What can hang from each mark:
Y: E G
K: E G S Y
G: K S V
H: E S Y
S: H K
E: G H K Y

Each row was made from one small tree. Brackets hold a mark, then the marks that hang from it, in alphabetical order. Every link used is in the known rows. Write each row's tree.
Known rows:
{E G {H Y} {K S}}: +1.33,+1.89,+0.06,+1.18,+0.01,-0.71,+0.83,+1.18,-0.38,-1.21,+0.83,-0.63,+4.59,-2.22,+4.36,+0.18,-1.85,-3.10,-2.10,-4.17,+0.14,+1.18,-0.42,-2.43,-5.36,-3.66,-0.01
{E G {K S} Y}: +1.11,+1.65,-1.16,+0.29,-0.37,+1.44,+0.00,+0.90,-0.09,-1.35,+1.53,-0.72,+4.96,-3.05,+4.85,+0.21,-0.75,-2.03,-2.26,-2.80,+0.78,+0.56,+1.21,-2.00,-3.34,-2.84,-0.24
{K {E {H S}} Y}: -1.94,-0.01,+0.98,-0.80,+2.40,+1.24,+0.06,+0.40,-0.43,+1.31,-0.18,+0.58,+1.74,-2.99,+0.93,+0.25,+0.78,+0.71,+0.00,+1.70,-0.15,+1.45,+0.60,-1.04,-2.30,-2.42,-1.96
{S {H Y} {K E}}: +1.17,+0.86,+1.75,+1.49,+1.78,-0.14,+2.26,+1.04,-0.42,+2.36,-0.74,+3.30,-0.56,+0.69,+2.43,+0.36,-1.21,+0.06,-1.13,+1.77,-2.30,-1.09,+0.49,-1.04,-2.06,+0.17,+0.34
{H {E K} S {Y G}}: +1.47,+4.12,+1.55,+0.79,+1.38,-4.10,+2.36,-0.75,-2.68,+1.93,+1.61,+0.37,+2.07,+3.08,+0.45,+4.26,-1.44,-2.50,-0.98,-2.12,+0.48,-1.38,-0.72,-0.26,-3.56,+0.73,+0.45
{S H}: +1.24,-0.69,+0.94,-0.39,-0.13,-0.33,+1.09,+0.30,-0.17,+1.03,-0.31,+1.18,-0.45,+0.45,+0.47,+0.02,-0.13,-0.04,-0.49,+0.11,-1.74,+0.03,+0.31,-0.44,-1.02,+1.39,+1.06
{G K S V}: +4.87,-0.25,-0.63,+0.06,-2.42,+3.15,-0.05,-1.75,-2.26,-0.84,-4.92,-2.34,-1.14,+3.96,+2.32,-4.14,+2.80,+0.89,+1.13,+1.08,-0.59,-1.95,-2.78,-0.70,+0.44,+0.10,+0.66
{K G}: -1.20,+0.74,-0.31,-0.62,+0.61,+0.93,-1.08,+0.95,-1.29,-0.03,-0.21,-0.20,+0.97,-0.16,+0.24,-1.24,-1.02,+0.81,+0.49,+0.00,+0.39,-0.60,+1.22,-0.59,+0.59,+0.43,-0.28
{G K}: +2.11,+0.09,-0.14,+0.77,+0.17,+1.52,+0.42,-0.83,-0.41,-0.57,-1.31,-0.67,+0.65,+1.73,+0.32,-1.65,+0.39,-0.21,+0.57,-0.01,-0.85,-0.42,-0.81,-0.64,+0.14,+0.60,+0.58
{S {H E {Y G}} K}: +2.10,+2.35,+1.78,+1.15,+1.55,-3.10,+2.30,+0.34,-1.34,+2.97,+0.82,+3.23,-0.42,+3.00,+0.70,+2.72,-1.32,-1.48,-1.34,-0.94,-2.57,-2.25,+0.15,-0.45,-2.25,+2.67,+1.08
{S H {K E {G V}}}: +1.29,-0.50,+0.69,-0.51,+0.20,+2.33,+0.34,+1.14,-1.70,+2.89,-2.89,+1.53,-1.09,+0.70,+3.18,-2.67,+0.48,+1.72,-0.03,+3.01,-2.47,-1.86,+1.19,-1.53,+0.14,+0.94,+1.21
{E H}: +0.01,-1.28,+0.50,-0.46,+0.53,-1.42,-0.41,+0.33,+0.80,-0.08,+0.81,+0.03,+1.09,-1.29,+0.45,-0.41,+1.06,-1.12,-0.41,-1.27,-0.45,+1.06,-0.09,-0.76,-1.86,-1.48,-0.48
{Y {E K} {G S V}}: +3.34,+1.01,+0.67,-0.63,-3.68,-0.06,-2.23,+0.34,-2.96,+0.59,-3.02,-3.38,-0.63,+3.60,+2.00,-0.48,+3.62,+1.72,+0.54,-1.27,-0.08,-1.83,-3.16,-0.33,+1.23,-1.05,+2.26
{H {S K} {Y {E {G V}}}}: +3.49,+3.26,+0.40,+1.56,+0.57,-1.64,+2.39,+0.12,-3.03,+2.64,-1.70,+1.17,-1.78,+2.14,+3.08,+1.93,-0.78,-2.34,-0.06,-1.14,-0.46,-1.66,-1.17,+0.02,-3.12,+0.41,-1.11
{E {K G S Y}}: -1.84,+2.00,-0.49,-0.96,+0.32,+3.87,-0.36,+1.45,-2.85,-0.64,-0.69,-0.25,+2.86,-2.64,+1.65,-0.70,-2.01,+1.66,-0.53,-0.83,-0.08,+0.57,+0.95,-1.84,-1.32,-2.22,+0.32
{H {E K} S}: +1.70,+0.58,+1.26,+0.38,+0.20,-2.00,+1.41,-2.11,-1.73,+2.09,+0.91,+0.33,+2.49,+0.60,+0.61,+3.21,-1.17,-1.38,-0.61,+0.18,-0.09,-0.14,+0.45,+0.17,-3.40,-0.05,-0.06
{Y {E K} {G S}}: +1.76,+1.10,+1.43,+0.21,-2.52,-0.28,-2.90,+0.22,-2.46,+0.48,-1.45,-2.57,+1.12,+2.63,+0.70,+0.37,+2.12,+1.57,+0.38,-1.39,+0.17,-1.09,-1.94,-0.81,+0.64,-1.24,+1.13
{S {K {Y {E {G V} H}}}}: +1.09,+0.17,-0.58,+0.21,+0.39,+1.20,-0.04,+1.65,-0.37,+1.46,-1.18,+0.50,-0.79,-1.46,+3.11,+0.03,+1.67,+0.27,-0.23,-1.21,-2.22,-0.12,-0.45,-0.80,-1.49,-1.19,-0.94
{G S V}: +2.64,-0.57,-0.55,-0.43,-2.45,+1.69,-0.46,-0.98,-1.83,-0.34,-3.64,-1.54,-1.92,+2.35,+1.98,-2.50,+2.21,+1.13,+0.64,+1.05,+0.32,-1.45,-1.80,-0.22,+0.13,-0.48,-0.03
{S {H {E {Y G}}}}: +1.17,+0.69,+1.06,-0.75,+0.74,-2.22,+0.60,+0.57,+0.00,+1.60,+2.38,+1.77,+1.87,+0.84,+0.48,+2.56,+0.35,-0.97,-1.54,-0.79,-1.70,-1.13,+1.25,-0.09,-1.12,+1.66,+1.15
{Y {G V}}: +1.40,+1.20,-0.61,-1.18,-1.19,-0.67,-0.51,+0.18,-1.02,+0.24,-1.23,-1.72,-1.65,+2.57,+0.31,-1.00,+2.68,+0.04,+0.61,-1.11,+0.28,-1.63,-1.65,-0.26,+1.62,+1.05,+1.75
{Y {G S}}: +0.69,+1.36,+0.35,-0.10,-1.01,+0.23,-2.21,-0.74,-1.97,-0.27,-1.41,-1.78,-0.01,+2.64,-0.09,-1.32,+1.94,+0.61,+0.50,-0.39,+0.86,-1.09,-0.99,-1.19,+0.50,+0.52,-0.02
{S K}: +0.58,+0.02,+0.22,+0.79,+0.73,+0.10,+0.59,-0.45,-0.61,+1.30,-0.37,+0.96,-0.92,+0.26,+0.86,-0.14,+0.15,-0.33,-0.18,+0.60,-0.93,-0.40,+0.24,-0.80,-1.01,+0.31,-0.49

Which tree is each row?
+1.47,-0.44,+1.10,-0.43,+0.74,-1.54,+1.42,+0.45,+0.57,+1.52,+2.21,+2.54,+1.94,-0.46,+1.23,+2.54,-0.66,-0.86,-1.84,-0.11,-2.02,-0.60,+1.42,+0.36,-1.82,+1.02,+0.57 => {S {H {E Y}}}
+2.91,+0.22,-0.20,+1.65,-0.70,+1.58,-0.41,-0.73,-0.97,+1.11,-2.03,+0.79,-0.09,+0.89,+3.51,-1.68,+0.05,-0.39,-0.67,+0.23,-1.20,-0.98,+0.79,-2.19,-2.61,+1.07,-1.15 => {E {G {S H K}}}
+2.20,+1.36,+1.17,+1.08,+1.61,-1.27,+3.16,+0.72,-0.82,+2.05,-0.35,+3.35,-1.78,+1.43,+1.67,+0.79,-1.26,-1.30,-0.99,-0.53,-2.55,-0.73,+0.17,-1.04,-2.97,+1.20,+0.36 => {S {H Y} K}
+1.12,+1.17,+0.46,+0.45,-0.36,+0.30,-1.82,-1.05,-2.59,+0.83,-1.75,-0.80,-1.00,+2.81,+0.46,-1.45,+2.01,+0.20,+0.33,-0.06,+0.16,-1.42,-0.69,-1.76,+0.00,+0.77,-0.52 => {Y {G {S K}}}
+3.42,+2.92,-0.09,+1.21,-1.11,+1.22,+0.80,+0.87,-2.28,-0.54,-2.60,-0.69,+0.69,+1.77,+2.86,-0.22,-1.29,-0.55,-0.41,-1.87,-0.38,-1.50,-2.52,+0.32,-0.09,-1.18,+0.86 => {H {Y {E {G {K S} V}}}}
+2.44,+0.14,-0.11,-1.40,-0.83,+1.12,-0.43,+0.56,-2.44,+1.21,-1.67,+0.67,+1.02,+1.77,+3.15,-1.53,+0.56,+0.89,-0.56,+1.02,-1.12,-2.46,+0.72,-0.53,-0.82,+0.76,+0.04 => {K {G {S {H {E Y}}} V}}
+1.34,+0.90,+0.35,-1.12,+1.00,-0.05,-0.81,+0.22,-0.86,-0.78,+1.17,-1.09,+3.73,-0.66,+1.55,-1.61,+2.23,-2.66,-1.00,-3.14,-0.60,+0.31,-0.66,-2.00,-2.10,-1.96,+0.15 => {E H {Y {G {K S}}}}
+2.66,+2.11,-0.63,-1.43,-0.54,+1.50,+0.01,+0.10,-1.89,-0.88,-0.82,-1.53,+1.07,+1.58,+2.17,-1.86,+2.73,-1.29,-0.41,-1.71,-0.19,-1.33,-1.43,-1.07,+0.55,-0.50,+1.51 => {E {Y {G {K S} V}}}
+0.50,+0.17,+0.57,-0.80,+0.94,-1.22,+0.09,+0.07,-2.14,+1.18,+0.52,-0.75,+3.16,-1.09,+2.05,-0.61,+0.04,-1.85,+0.02,-1.71,+0.14,+1.22,+0.79,-2.32,-4.56,-1.77,-0.68 => {E {H S} {K G}}
+0.20,+3.39,+1.17,+0.45,+0.36,-2.44,-0.16,+1.84,-1.49,+0.44,+0.45,-0.03,-0.33,+2.57,-0.65,+2.37,-0.31,-0.20,+0.00,-2.35,+0.16,-1.23,-1.63,+0.68,+0.98,+0.02,+0.87 => {H {Y E G}}
+1.10,-0.49,+0.55,+1.12,-0.95,+2.46,-1.75,-0.11,+0.33,+0.30,-2.09,-0.27,+2.07,-0.13,+3.26,-1.93,+0.04,+1.47,-0.49,+2.27,-0.19,-0.88,+0.93,-1.37,-0.70,-0.55,-0.73 => {K {E {G {S H}}}}
+1.53,+1.14,+1.50,+0.69,+1.12,-2.41,+2.57,+0.59,-0.14,+1.62,+0.86,+3.08,+0.70,+1.51,+0.42,+2.88,-2.59,-1.04,-1.59,-0.33,-2.08,-1.08,+0.17,+0.67,-2.14,+1.52,+0.89 => {S {H E Y}}
+1.42,+0.58,-1.41,-0.86,-1.09,+2.50,+0.37,+1.27,-0.50,-0.96,-0.87,-1.70,+2.77,-3.41,+5.12,-1.19,+1.12,-0.80,-1.59,-3.12,-0.66,+1.34,-0.77,-2.35,-3.93,-3.63,+0.36 => {E {G V} H {K S Y}}
+2.70,+1.88,+0.69,+0.49,-0.75,+0.06,+2.02,-0.11,-1.84,+0.77,-1.25,+1.60,+1.19,+0.53,+2.87,+1.26,-2.68,-1.13,-2.21,-0.86,-1.19,-1.34,-0.52,+0.20,-2.42,+0.23,+1.28 => {K {S {H {E {G V}} Y}}}
-1.33,-0.12,-0.53,-0.94,+1.83,+3.06,-0.57,+1.97,-1.09,+1.58,-1.93,+0.85,+0.03,-1.98,+3.21,-2.56,+1.43,+2.02,+0.14,+1.93,-1.61,-0.59,+0.92,-1.77,-0.56,-1.69,-1.01 => {S {K {E H} {G V} Y}}
+2.00,+2.71,+0.34,+0.76,-0.21,+0.09,+0.12,+0.10,-2.49,+0.79,-2.99,-0.43,-1.46,+3.67,+2.47,-1.36,+1.92,+0.33,+0.08,+0.70,+0.19,-2.94,-2.00,-0.94,-0.02,-0.43,+0.17 => {H {Y {G {S {K E}} V}}}
-0.62,+0.68,+0.43,+0.32,+1.12,+1.50,+0.14,+1.09,-1.17,+1.69,-0.51,+1.58,-1.45,-0.90,+0.55,+1.36,+0.09,+1.75,+0.04,+0.47,-1.98,+0.01,+0.08,-0.01,+0.07,-0.52,-0.95 => {S {K {Y E}}}
+5.14,+0.16,-1.57,-0.27,-2.24,+1.22,+0.95,+1.00,-0.15,-0.42,-1.06,-1.05,+2.06,+0.71,+6.92,-1.52,+2.41,-1.09,-1.73,-1.91,-0.87,-1.09,+0.22,-2.22,-3.57,-1.07,+0.37 => {E {G {S H} V} K Y}
+2.38,+1.18,+0.54,-0.88,-2.66,-1.13,-1.25,+1.17,-1.69,+0.98,-1.25,-2.72,-0.47,+2.75,+1.27,+0.75,+2.94,+0.90,+0.29,-1.94,-0.56,-1.38,-2.51,+0.26,+1.64,-0.78,+3.00 => {Y {E K} {G V}}
-0.22,-0.26,+1.85,-0.74,-1.11,+0.42,-2.42,+1.41,-2.47,+0.38,-0.37,-1.10,+3.85,-2.15,+1.64,-0.10,-0.82,+0.49,-0.77,-1.87,-0.51,+1.12,-0.58,-1.04,-1.56,-3.71,+0.80 => {Y {E H {K G S}}}
+2.05,+0.82,+0.02,-2.18,-0.81,-0.98,-0.32,+1.20,-1.01,-0.40,+1.14,-2.00,+3.26,-1.47,+3.83,-0.73,+3.40,-2.42,-1.81,-3.95,-0.15,+0.55,-1.38,-2.36,-3.14,-3.82,+1.68 => {E H {K S} {Y {G V}}}
+1.18,+0.27,-0.33,+0.20,+0.67,+3.36,+1.33,+1.60,+0.27,+2.17,-2.31,+1.97,-1.01,-0.95,+4.40,-1.27,+0.80,+1.67,-0.74,+2.13,-2.81,-0.97,+1.09,-1.70,-1.14,+0.55,+0.03 => {S H {K {E {G V}} Y}}
+2.13,+0.78,-1.69,-1.28,-1.28,+1.71,-0.54,+1.44,-1.99,-0.67,-0.86,-1.45,+2.08,+0.69,+4.83,-2.26,+1.86,+0.08,-0.34,-0.87,+0.36,-1.39,+0.43,-1.68,-1.66,-2.11,-0.01 => {E {K {G S V}} Y}
-0.88,+1.82,+0.40,+0.08,+1.17,+0.83,-0.77,+1.32,-1.76,+1.82,-0.44,+0.70,-1.50,+0.42,-0.27,+1.38,+1.13,+1.46,+0.35,-0.45,-1.52,-0.62,-0.32,-0.48,+0.80,+0.22,-0.11 => {S {K {Y E G}}}
+1.41,-0.41,+0.55,+0.59,-1.31,-1.24,-1.37,+1.44,+0.84,+0.25,+0.89,-1.29,+3.45,-1.68,+2.90,+1.05,+0.59,-0.93,-0.99,-2.90,-0.82,+0.99,-0.47,-0.95,-2.39,-2.74,+0.48 => {Y {E G H K}}
-2.89,+1.75,+0.13,-0.56,+1.49,+2.34,-1.44,+1.48,+0.00,+0.30,-0.04,-0.31,+0.75,-0.95,-0.13,-0.03,+1.20,+2.58,+0.09,+1.23,+0.24,-0.49,+0.36,-0.78,+2.10,-0.60,-0.03 => {K E {Y G}}
+3.48,+0.45,+0.66,-1.11,-1.51,+4.54,+1.10,+0.42,-3.12,+0.69,-4.40,-0.07,-1.13,+0.65,+1.76,-1.71,+0.64,+2.09,+0.11,+0.36,-3.11,-0.54,-2.68,-0.04,+0.71,-0.47,+2.22 => {G {K {S H} {Y E}} V}
+0.25,-0.81,-0.27,+0.47,+0.51,+1.19,-2.45,+0.91,+1.51,-0.81,+0.46,-0.75,+4.87,-2.59,+4.58,-1.73,+1.83,-0.67,-1.38,+0.34,+0.81,+0.08,+1.29,-1.96,-2.33,-3.52,-2.52 => {K {E {G S} H Y}}
+2.82,+3.69,-0.06,+0.03,-0.34,+0.66,+1.51,-0.04,-2.89,-0.59,-2.44,-1.17,-0.51,+3.64,+1.23,-1.41,+0.50,-1.08,-0.06,-2.01,-0.07,-1.91,-2.88,-0.58,+0.08,+0.15,+1.93 => {H {Y {G {K S} V}}}
+1.96,+0.79,-0.84,+1.85,-0.57,+1.69,-1.12,-1.04,-0.95,+0.16,-1.92,-0.16,+0.43,+0.66,+3.05,-1.65,+0.12,-0.31,-0.18,+0.07,+0.05,-1.04,+0.65,-1.79,-1.91,+0.18,-2.07 => {E {G {S K}}}
+2.65,-0.07,-2.17,-0.17,+0.23,+2.39,+0.66,+0.97,+0.71,-1.06,-1.68,-1.38,+1.11,-0.43,+3.88,-2.92,+2.16,-0.81,+0.05,-2.30,-1.55,+0.12,-0.84,-1.69,-1.81,-0.70,-0.31 => {E {G {K Y} V} H}
+0.10,+0.13,+1.21,-1.52,-1.24,+3.95,-1.27,+0.84,-2.89,+1.17,-3.63,+0.11,+1.07,-0.96,+2.66,-3.03,-0.86,+2.55,-0.51,+3.15,-0.94,-1.19,+0.30,-1.01,+0.93,-0.90,+1.61 => {K E {G V} {S H}}
+2.81,+3.16,-0.27,+1.28,+0.71,-2.40,+3.00,-1.04,-1.82,+1.63,-0.22,+0.99,+0.62,+2.15,+2.52,+2.89,-1.96,-2.83,-0.84,-0.99,+0.46,-1.86,-0.29,+0.69,-3.42,+1.41,-0.84 => {H {E {G V}} S Y}
